Each row was made from one walk, in order. Every step used is in the known rows, and no mark comes twice. Write each row's walk.
In the rows, zero is written as 128.
Known rows
rebab, pini: [113 116 133  87 105 145 141 133 120 129 137 104 138 115 134 121 122 136
 112 129 132 130 161 129]
vafo, bodono, vozuruf, rebab, pini: [127 107 152 118 115  88 115 161  76 105 159 145 134  83 168 170 127 139
  71 140 113  99 185 127]
vimuf, bodono, vafo, sadutin: [183  89 154 158  84 116 103 127  50 134 121 142 159 110 103 142 162 140
 100 109 107 186 200 124]
rebab, vimuf, bodono: [149  77 132 105 126 144  84 129  71 140 134 132 169 128 102 138 182 129
 126 153 141 149 176 102]
vafo, sadutin, bodono, vozuruf, rebab, pini: [103  94 175 177 101  64  91 137  49 150 168 163  87  84 163 139 169 143
  64 129  95 142 158 128]
vafo, rebab, vimuf, bodono: [167  99 125 105  99 155  73 129  48 138 151 151 161  92 117 167 147 146
 122 154 110 124 187 101]
vozuruf, bodono: [136 123 140 153 144 137 105 153  88 107 124 112 127 139 123 133 126 142
  95 133 124 114 110 137]
vimuf, bodono, vozuruf: [133 109 140 115 129  97 118  95  78 135 107 150 158 134 125 130 143 102
 131 134 132 158 133 132]
bodono, vozuruf: [108 136 137 128 139 107 136 118 112 133 128 157 133 120 144 147 121 118
 136 132 133 138 109 122]
vafo, rebab, vozuruf, bodono: [125 130 147 145 137 146 117 138  86  89 167 172 121 111 142 205 114 152
  89 151 110 100 132 138]
vozuruf, rebab, vimuf: [132 109 133 167 125 113  79 181  98 123 180 146 114  98 125 153 158 139
 109 152 130 114 161  79]
bodono, rebab: [140 155  93 168 111  97 138 121  98 131 127 145 128 107 140 115 117 143
 138 111 103 133 153 102]
rebab, vimuf: [121 107 128 115 138 151 101 145 103 137 152 139 144 110 122 152 159 142
 128 147 143 127 148  91]
vafo, sadutin, bodono, vozuruf: [106 102 162 165 136  82 104 102  62 162 133 179 107 116 151 145 176 140
 106 122 105 154 114 139]
vozuruf, rebab: [139 131 136 183 117  92 103 159 124 113 154 134  97 114 130 129 126 124
 106 130 116 112 139 114]
vafo, bodono, vozuruf, rebab: [141 120 142 160 136  73 105 157  81 103 148 165 124  96 162 177 131 133
  89 133 112  96 149 127]
vimuf, bodono, rebab: [162 128  94 155  96  92 120 102  64 134 110 141 155 122 117 102 139 128
 133 116 101 155 179 113]
sadutin, vafo: [159 135 127 161  97 100 103 148  84 104 121 122 160 139 117 111 129 143
 145 151 116 146 142 118]
vimuf, bodono: [151 103 130 116 114 121 108 110  96 134 108 124 152 143 106 115 150 115
 126 135 127 148 154 141]
sadutin, bodono, vozuruf, rebab: [111 129 143 205 135  48  93 148  74 129 143 152  93 124 157 115 140 115
 105 144  86 125 106 105]
bodono, vozuruf, rebab, vimuf: [114 116 144 171 139  94  86 168  83 126 178 172 117  88 143 170 153 127
 114 153 134 127 140  70]
vafo, pini: [144 115 106 109 102 123 123 133 102 164 114 114 129  95 122 129 125 123
 126 125 143 128 163 133]
vafo, sadutin, bodono: [128  94 154 163 125 102  97 113  77 159 133 151 102 122 134 126 182 150
  97 121  98 146 136 145]
rebab, vozuruf, bodono: [104 106 154 144 165 137 125 141 106  91 151 153 129 146 126 178 152 136
  92 152 141 126 122 140]

Write each row's walk
[136 121 116 205 107  71 109 107  47 162 136 167 106 101 149 115 175 164
 108 105  72 150 157 119] | vafo, sadutin, bodono, rebab
[162 124 121 169  92 135  78 179  19 132 154 138 149  82 141 149 117 167
 117 152  57 122 177  48] | sadutin, bodono, vafo, rebab, vimuf
[161 133 137 181 117 132 110 187  57  89 121 103 152 130 122 132  98 148
  95 128 101 135 138 100] | vozuruf, bodono, vafo
[131 141  92 191 114  75 121 121  66 146 119 137 119 127 147  88 137 142
 131 122  69 133 142 100] | sadutin, bodono, rebab
[159 134  92 146 119 102 127 127  71 121 126 150 152  99 151 147 131 163
 114 114  91 106 186 119] | vafo, bodono, rebab
[171 139 138 138  66 158 113 189  29  88 147  97 152  76 145 156  56 174
  73 129  76 109 180  98] | vozuruf, bodono, vafo, rebab, pini
[181 118 130 134 104 104  96 158  62  93 116 124 182 132 127 145 142 163
 121 155 108 120 173 136] | sadutin, vafo, bodono
[118 142 143 184 128  72 112 151 107 116 155 163 103 103 150 147 120 110
 114 134 120 125 118 107] | bodono, vozuruf, rebab
[108 139 109 162 129  99 162 109 116 118 151 187 133 114 139 157 145 130
 134 133 119 143 162 103] | bodono, rebab, vozuruf
[181  66 155 145  92 139  76 145  25 140 145 154 177  94  96 165 192 159
 102 129 123 188 220  88] | rebab, vimuf, bodono, vafo, sadutin
[128 100 152 127  93  83 106 137  65 121 142 133 137 102 136 127 135 103
  91 142 122 145 177 123] | vimuf, bodono, vozuruf, rebab, pini
[169 109 157 195 112 129  97 170  39 108 136 134 134 105 122 161 135 170
  72 105 104 151 155 120] | vozuruf, bodono, vafo, sadutin
[130 118 110 138 138 105 153 117  91 104 150 190 152 107 149 192 156 155
 110 132 109 117 199 124] | vafo, bodono, rebab, vozuruf
[178 113 130 145  92 118 116 143  65 114 105 112 174 134 106 115 125 121
 124 127 103 169 182 103] | vimuf, bodono, vafo
[162 116 151 172  95 122 120 146  82 128 140 150 136  96 122 156 135 157
 104 103 110 167 173 111] | bodono, vafo, sadutin
[186 120 132 105  41 144 119 145  38 116 132 106 176  80 125 137  85 145
 103 128  78 145 225 100] | vimuf, bodono, vafo, rebab, pini
[184 156 130 180  93 143 101 183  36  87 138 120 141  94 138 164  63 169
  91 126  72 109 147  98] | vozuruf, bodono, vafo, rebab
[157  82 138 155 113 108  60 165  65 127 161 138 137 110 104 140 183 124
 104 158 128 135 186  89] | vozuruf, rebab, vimuf, bodono
[159 126 138 137 117  79 105 141  45  97 112 151 183 121 148 161 136 153
 128 154 112 128 151 129] | sadutin, vafo, bodono, vozuruf
[174  88 127 132 102 141  88 163  42 122 131 122 193 117  96 139 157 136
 126 148 119 169 202  67] | rebab, vimuf, bodono, vafo
[192 143  93 176  84  75 103 148  32  97 116 143 182 112 138 131 135 176
 133 134  79 124 197 109] | sadutin, vafo, bodono, rebab
[107 127 149 139 106  90 125 152  98 119 162 139 114  88 155 140 114 118
  95 137 124 127 151 110] | bodono, vozuruf, rebab, pini
[149 107 134 105 110 130  82 115  30 143 148 180 166  80 136 184 141 135
 129 155 117 134 165  94] | vafo, rebab, vimuf, bodono, vozuruf
[156 112  91 132 126 124 105 145  47 128 151 158 167  84 143 172 163 174
 116 135 107 105 207  83] | vafo, bodono, rebab, vimuf
[178 160 123 161  69 115  94 147  65 103 136 139 149 100 132 136  94 160
 140 149  86 119 150 114] | sadutin, vafo, rebab
[136  98 146 149 146  98  77 176  56 114 175 175 141  81 154 201 164 149
  91 158 125  98 171  86] | vafo, bodono, vozuruf, rebab, vimuf
[134 131  93 157 119 119 112 142  71 142 152 156 148  90 135 140 151 155
 143 133 117 134 174  64] | bodono, rebab, vimuf
[126  88 138 106 138 121  92 117  53 142 132 161 173 115 120 155 177 120
 132 156 145 161 155  94] | rebab, vimuf, bodono, vozuruf
[134 119 153 172 139 135 131 175  75  72 146 143 154 135 123 178 125 140
  91 144 116 146 150 103] | rebab, vozuruf, bodono, vafo
[200 132 125 143  65 125 105 140  46 111 121 132 166  99 121 142  89 138
 118 125  74 142 193 100] | vimuf, bodono, vafo, rebab
[174 131 101 133  63  93 121 153  23  97 127 120 193  93 143 123 125 182
 114 139  84 128 232 110] | sadutin, vafo, bodono, rebab, pini
[145 105 134 151 115 132 128 178  49 110 129 130 154 104 117 180 121 137
  89 142 129 146 186 107] | rebab, vozuruf, bodono, vafo, pini
